Every row comes from one small tree of marks. The marks that hang from a mark follow it in brackets, in the order of their numbers. Every link used is in the known rows. Which tree was each row made from?
Known rows
k741{k641}: [ 1.19 -0.21  0.61  1.83  0.77 -2.04 -0.31  0.06 -1.54 -1.48 -0.66  0.89
  2.82  0.08  1.39  2.72  0.53  0.41  1.37 -1.45 -0.14 -1.95]
k741{k945}: [ 1.15  1.12 -1.73  2.73  1.25  0.81  1.37  1.47 -0.22 -0.96  0.68 -1.72
  0.68 -0.61 -0.82  1.69  2.61  1.78 -1.13  0.02  0.50  0.67]
k600{k559}: [ 0.05 -1.23 -1.10  0.79  1.86 -1.67 -0.36 -1.55  1.04 -1.73 -0.38 -0.47
 -1.95  1.54 -0.72  0.60  0.73  0.32  1.87 -0.38  0.91 -0.94]
k600{k529 k559 k741{k945}}: [ 2.76  0.10 -2.13  2.86  6.35  0.37  1.38  0.41 -1.05 -3.34 -1.12 -0.74
 -0.29 -2.65 -0.03  2.69  2.89  1.51  3.37 -0.92  2.36 -3.16]
k641{k747{k600}}: [ 3.77 -3.62 -0.24  1.38  0.08 -1.29  3.78  1.55 -2.11  1.08 -0.24 -2.49
 -2.65 -0.43 -0.35 -1.06  0.16  3.66 -1.67  0.61 -1.80 -1.15]
k529{k600{k741}}: [ 1.57  0.78 -1.75 -2.16  0.80 -1.45  0.74 -1.52 -1.59  1.25  1.02  0.09
 -1.90  1.27  2.78 -0.12  0.64 -2.27  0.67 -1.03  0.08 -1.99]
k600{k529 k559 k741{k641{k747}}}: [ 5.45 -3.87  0.35  0.69  3.09 -3.93  1.28 -0.28 -3.46 -2.30 -3.16 -0.26
  1.16 -2.61  2.90  2.56  2.07  2.01  4.77 -0.19  1.91 -5.93]
k741{k641 k945{k747{k600{k559}}}}: [ 6.52 -3.21 -2.66  6.39  7.97 -4.96  1.86 -0.26 -2.04 -3.58  1.43 -0.75
 -0.48  1.64 -1.78  5.58  6.05  5.30  1.88 -4.89 -0.08 -2.85]
k529{k600{k559 k741} k963}: [ 1.44  1.14 -3.08  0.05  4.33 -3.53 -0.91 -4.08 -0.31  0.34  0.58  1.20
 -2.52  0.86  4.20 -0.95 -0.77 -0.16  3.59 -1.61  1.91 -0.15]
k529{k600{k741{k641 k945}} k963}: [ 4.08  3.04 -3.07  3.30  4.80 -3.23  0.33 -0.89 -3.27  0.32  1.10  0.64
  3.57 -1.02  5.71  2.93  1.93  1.72  2.10 -3.19  1.28 -0.40]
k600{k741{k641 k945}}: [ 3.79 -0.54 -2.04  2.91  4.12  0.39  0.66  0.40 -2.51 -1.78  0.32 -1.01
  4.17 -1.31  2.73  4.93  0.86  0.49  1.89 -1.66 -0.21 -2.80]
k641{k747}: [ 2.45 -2.41  0.27 -0.91 -2.80 -1.50  1.61  0.47 -1.03  1.70 -0.79 -2.00
 -0.55 -1.10  0.86 -0.85  1.20  1.79 -1.10  1.91  0.18  0.23]
k741{k641 k945{k747{k600}}}: [ 6.39 -1.87 -1.51  5.42  6.35 -3.11  2.10  0.95 -2.99 -1.65  1.88 -0.56
  1.41  0.23 -1.04  4.88  5.47  5.24 -0.08 -4.41 -0.95 -2.41]
k600{k559 k741{k641{k747{k945}}}}: [ 5.88 -5.34 -0.72  2.27 -0.43 -4.35 -0.05 -1.11 -2.07 -2.14 -0.04 -1.96
  0.28  0.61  2.07  4.45  2.90 -0.64  4.68 -1.50  0.60 -6.78]
k963{k529}: [ 0.58  1.28  1.67 -0.60  0.93  2.29 -1.98 -0.23 -1.68 -1.86  0.34  0.62
  1.95 -0.99  0.49 -1.41  1.97  2.66 -0.46  1.10  0.72  0.38]
k600{k529{k963} k559}: [ 0.01  1.41  0.70  3.23  4.81 -2.70 -0.90 -1.02  0.24 -2.24 -1.77  2.86
  0.14 -2.47  0.99 -1.04  0.42  3.36  3.88 -1.19  3.59  0.63]
k747{k600{k741} k945}: [ 3.76 -2.36 -1.18  2.83  1.83  1.05  1.18  0.78 -1.08 -1.18  2.38 -1.18
 -1.84  0.08 -0.67  1.74 -0.44 -0.78  2.01 -3.07 -1.71 -5.60]
k600{k529{k963} k559 k741{k641}}: [ 2.64 -0.25  0.46  3.08  7.52 -2.86 -1.56 -1.75 -2.45 -3.16 -1.94  3.08
  3.11 -3.59  4.51  2.11 -1.06  2.10  6.98 -2.59  2.74 -3.19]
k945{k747{k600{k529 k559}}}: [ 4.21 -2.45  0.33  2.73  7.12 -3.92  1.69 -0.12 -1.37 -2.76 -0.10  1.72
 -4.07 -0.14 -2.80  0.82  4.90  4.55  2.51 -3.59  1.06 -3.39]
k945{k747{k600{k559}}}: [ 3.67 -4.28 -1.45  1.97  5.60 -3.46  0.83 -1.56 -0.51 -1.51  1.47  0.10
 -4.30  1.87 -2.25  1.00  2.35  3.39  1.54 -2.87 -0.22 -2.14]
k945{k747{k600{k529{k963}}}}: [ 4.20  0.22  1.32  3.52  6.93 -2.76  0.61  0.20 -1.95 -0.13  0.59  3.20
 -0.39 -3.47  0.48 -1.01  2.11  6.11  1.72 -3.36  1.48 -0.17]
k600{k529{k963} k559 k741{k945}}: [ 2.52  1.32 -2.09  4.31  8.11 -0.11  0.12 -0.52 -0.76 -2.62 -0.97  0.71
  1.41 -4.12  2.41  1.06  0.97  3.37  4.32 -1.16  3.54 -0.43]
k945{k747{k600{k529{k963} k559}}}: [ 3.88 -1.30  0.26  4.23  9.02 -4.24  0.00 -1.20 -1.14 -1.73 -0.02  3.19
 -2.61 -1.72 -0.24 -0.59  2.69  6.45  3.48 -3.60  2.42 -0.67]

Write each row's tree
[ 6.32 -2.82 -1.93  1.78  1.15 -1.09  2.25  1.05 -3.68 -0.01 -0.82 -3.06
  3.46 -2.51  3.59  4.34  2.12  2.06  0.76  0.24 -0.14 -3.00]	k600{k741{k641{k747} k945}}
[ 1.91  0.77 -1.27 -2.18  3.36 -0.59 -1.28 -2.98 -2.31 -2.05  0.73  0.28
 -2.00  1.48  2.24 -1.02  3.66  0.78  1.91 -0.41  1.52 -2.28]	k963{k529{k600{k559 k741}}}
[ 4.39 -1.29  0.62  3.28  6.35 -0.66  2.30  1.73 -4.27 -2.99 -1.04  1.42
  1.99 -2.74  1.69  2.88 -0.58  2.11  3.42 -3.55 -0.91 -6.38]	k747{k600{k529 k741{k641}}}
[ 1.53 -0.39 -3.03 -1.39  2.90 -2.97  0.57 -2.92 -0.61 -0.25  0.35 -0.46
 -3.85  2.66  1.66  0.41  0.86 -1.97  2.78 -1.64  0.95 -2.92]	k529{k600{k559 k741}}
[ 1.39  0.30 -0.33  1.47  6.40 -0.84 -1.11 -1.92 -0.48 -1.86 -1.53  2.40
  0.00 -3.84  3.24 -0.70 -1.81  1.56  5.38 -0.84  2.95 -1.20]	k600{k529{k963} k559 k741}
[ 0.34  2.04 -1.97  1.67  2.43 -5.22 -0.29 -3.28  0.78 -0.11  0.31  1.50
 -2.42  2.03  2.11 -1.65  1.51  1.48  1.95 -1.68  2.37  1.74]	k529{k600{k559} k963}
[ 5.82 -3.35 -2.98  2.46  7.16 -3.34 -0.84 -2.00 -2.28 -2.22  1.10 -0.47
  1.40  0.12  1.51  6.47  4.61  1.68  3.96 -2.99  0.97 -3.86]	k600{k559 k741{k641 k945{k747}}}
[ 2.18  2.04 -0.15 -2.97  1.82  0.79 -1.23 -1.60 -3.18 -0.49  1.09  0.64
  0.00  0.22  3.31 -1.60  2.62  0.52 -0.11  0.01  0.69 -1.61]	k963{k529{k600{k741}}}
[ 4.98 -3.51  0.28  3.44 -2.48 -2.17  3.11  1.86 -1.39 -0.29  1.26 -2.81
 -2.67  0.39 -1.81  0.26  2.71  2.25 -0.76 -1.23 -1.34 -3.18]	k641{k747{k600 k945}}
[ 5.02 -1.11 -4.46  0.05  5.03 -4.08  0.94 -2.72 -1.15  0.00  2.37 -1.02
 -3.43  2.21  0.69  2.79  6.79  0.67  1.60 -2.86  1.58 -2.15]	k529{k600{k559 k741{k945{k747}}}}
[ 6.14 -5.78 -1.56  2.09  8.55 -3.92  0.33 -2.34 -3.00 -2.15  1.38  0.55
 -1.68  0.99  1.04  4.50  1.02  2.30  4.61 -4.35 -1.29 -6.03]	k945{k747{k600{k559 k741{k641}}}}
[ 5.41 -0.36 -0.42  4.72  6.76 -1.48  3.23  2.45 -2.39 -1.65  0.77  0.05
 -0.84 -2.53 -2.80  1.94  7.16  5.79 -0.53 -3.17  0.72 -1.77]	k741{k945{k747{k600{k529}}}}
[ 3.30  0.44 -0.62 -0.48  4.51 -2.62 -1.72 -3.18 -3.82 -3.42  0.33  0.79
  0.91  1.79  3.78  1.54  4.08  1.15  3.61 -1.72  1.58 -4.39]	k963{k529{k600{k559 k741{k641}}}}
[ 4.56  0.28 -1.61  4.41  6.83  2.24  3.89  2.81 -2.63 -2.30  0.06 -1.21
 -0.14 -3.73 -0.13  1.83  1.49  3.37  0.92 -1.80 -0.35 -3.07]	k747{k600{k529 k741{k945}}}
[ 5.21 -1.60 -1.91  1.81  7.78 -1.57  0.49 -0.76 -1.55 -2.02  0.30  0.36
 -0.85 -2.66 -0.12  3.29  5.91  2.64  3.78 -2.03  2.77 -3.14]	k600{k529 k559 k741{k945{k747}}}
[ 4.83 -5.30 -2.49  0.72  7.83 -1.68  0.88 -2.61 -1.38 -0.85  1.69 -0.14
 -4.45  0.96 -0.22  1.82  0.10  1.82  3.12 -2.79 -0.69 -4.07]	k945{k747{k600{k559 k741}}}
[ 5.00 -2.78 -0.60  4.71  2.88 -0.83  0.70  1.05 -2.92 -2.79  1.73 -0.43
  1.03  0.74  0.72  4.34  0.27 -0.48  3.63 -4.57 -1.84 -7.17]	k747{k600{k741{k641}} k945}
[ 2.39 -2.46 -1.07  4.93  1.76 -2.40  1.43  0.15  0.42 -3.82  1.74 -1.25
 -4.42  2.66 -3.44  1.68  2.81  0.79  2.17 -3.54 -0.09 -4.09]	k747{k600{k559} k945}
[ 3.90 -4.70 -1.38  2.08  1.88 -2.94  3.65 -0.14 -0.98 -0.99 -0.76 -2.89
 -4.79  0.84 -1.02 -0.68  0.71  4.08  0.08  0.18 -0.73 -1.87]	k641{k747{k600{k559}}}
[ 2.61  1.19  1.31  2.38  5.44 -1.26 -1.23 -0.43 -3.25 -1.22 -1.48  3.64
  5.18 -4.92  5.22  1.44 -1.62  1.78  5.06 -2.00  1.95 -2.41]	k600{k529{k963} k741{k641}}
[ 5.32 -1.67 -2.68  5.10  6.87  0.45  2.78  1.55 -3.74 -2.31  0.84 -1.79
  2.34 -1.16  1.37  4.71 -0.17  2.66  1.34 -2.99 -1.97 -4.19]	k747{k600{k741{k641 k945}}}
[ 6.42 -3.64 -2.81  2.58  2.77  1.18  4.83  2.09 -2.89  0.50  0.48 -4.51
 -1.60 -2.28  1.06  1.35  0.28  4.00 -1.30  0.65 -1.79 -2.07]	k641{k747{k600{k741{k945}}}}
[ 1.34 -1.17 -0.53  0.08  5.14 -0.33  0.19 -0.82 -0.70 -2.16 -1.56  0.91
 -1.16 -1.83  0.92  0.92  0.35 -0.07  4.61 -0.79  1.81 -3.84]	k600{k529 k559 k741}
[ 5.09 -1.59 -1.93  3.80  5.38 -1.12  2.44  1.08 -1.33 -0.48  2.39 -1.29
 -1.55  0.13 -2.48  2.27  4.49  4.73 -1.28 -2.65 -0.95 -0.43]	k741{k945{k747{k600}}}
[ 3.57  1.58  0.31 -1.35  2.50 -1.04 -1.44 -1.59 -4.78 -1.90  0.72  1.50
  3.28  0.49  4.53  0.94  3.42  1.03  1.63 -1.35  0.55 -3.19]	k963{k529{k600{k741{k641}}}}
[ 4.85 -2.71  1.25  3.03 -4.20 -4.27  0.56  1.25 -1.99 -0.92 -0.11 -1.47
  2.13  0.56  0.58  3.21  4.50  0.70  1.39 -1.29  0.21 -4.11]	k741{k641{k747{k945}}}
[ 3.41  1.66 -2.96  0.35  4.95  0.40 -0.17 -1.88 -2.61 -3.05  1.33 -1.46
 -1.45  0.86  1.52  0.57  5.75  2.28  1.10 -0.65  2.13 -1.26]	k963{k529{k600{k559 k741{k945}}}}
[ 5.34 -3.10 -2.10 -0.77  0.82 -6.53  1.88 -2.47 -3.08 -0.19 -0.86 -1.40
 -1.57  2.18  3.93  2.04  3.03 -0.07  2.97 -1.07  0.59 -4.77]	k529{k600{k559 k741{k641{k747}}}}
[ 2.76  3.27 -3.58  2.13  3.76 -1.29  0.76 -1.21 -1.37  1.29  1.58 -0.41
  0.66 -0.91  4.27  0.21  1.04  1.34  0.72 -1.34  1.67  1.52]	k529{k600{k741{k945}} k963}
[ 5.63  1.16 -0.08  6.11  8.25 -2.12  1.87  1.29 -1.99 -0.79  1.27  1.75
  0.62 -4.16 -0.38  0.65  4.92  7.92  0.38 -3.51  1.68  0.83]	k741{k945{k747{k600{k529{k963}}}}}
[ 4.22 -1.01 -2.40  4.74  8.89  0.45  3.67  1.38 -1.73 -3.96 -0.58 -1.59
 -2.19 -2.19 -1.09  2.25  2.37  3.75  2.85 -2.45  0.63 -4.07]	k747{k600{k529 k559 k741{k945}}}
[ 5.60 -0.16 -0.83  5.97  7.88  0.25  3.58  3.00 -4.50 -3.76 -0.59 -0.13
  2.95 -3.55  0.92  4.42  2.07  3.69  2.42 -3.64 -0.46 -5.46]	k747{k600{k529 k741{k641 k945}}}
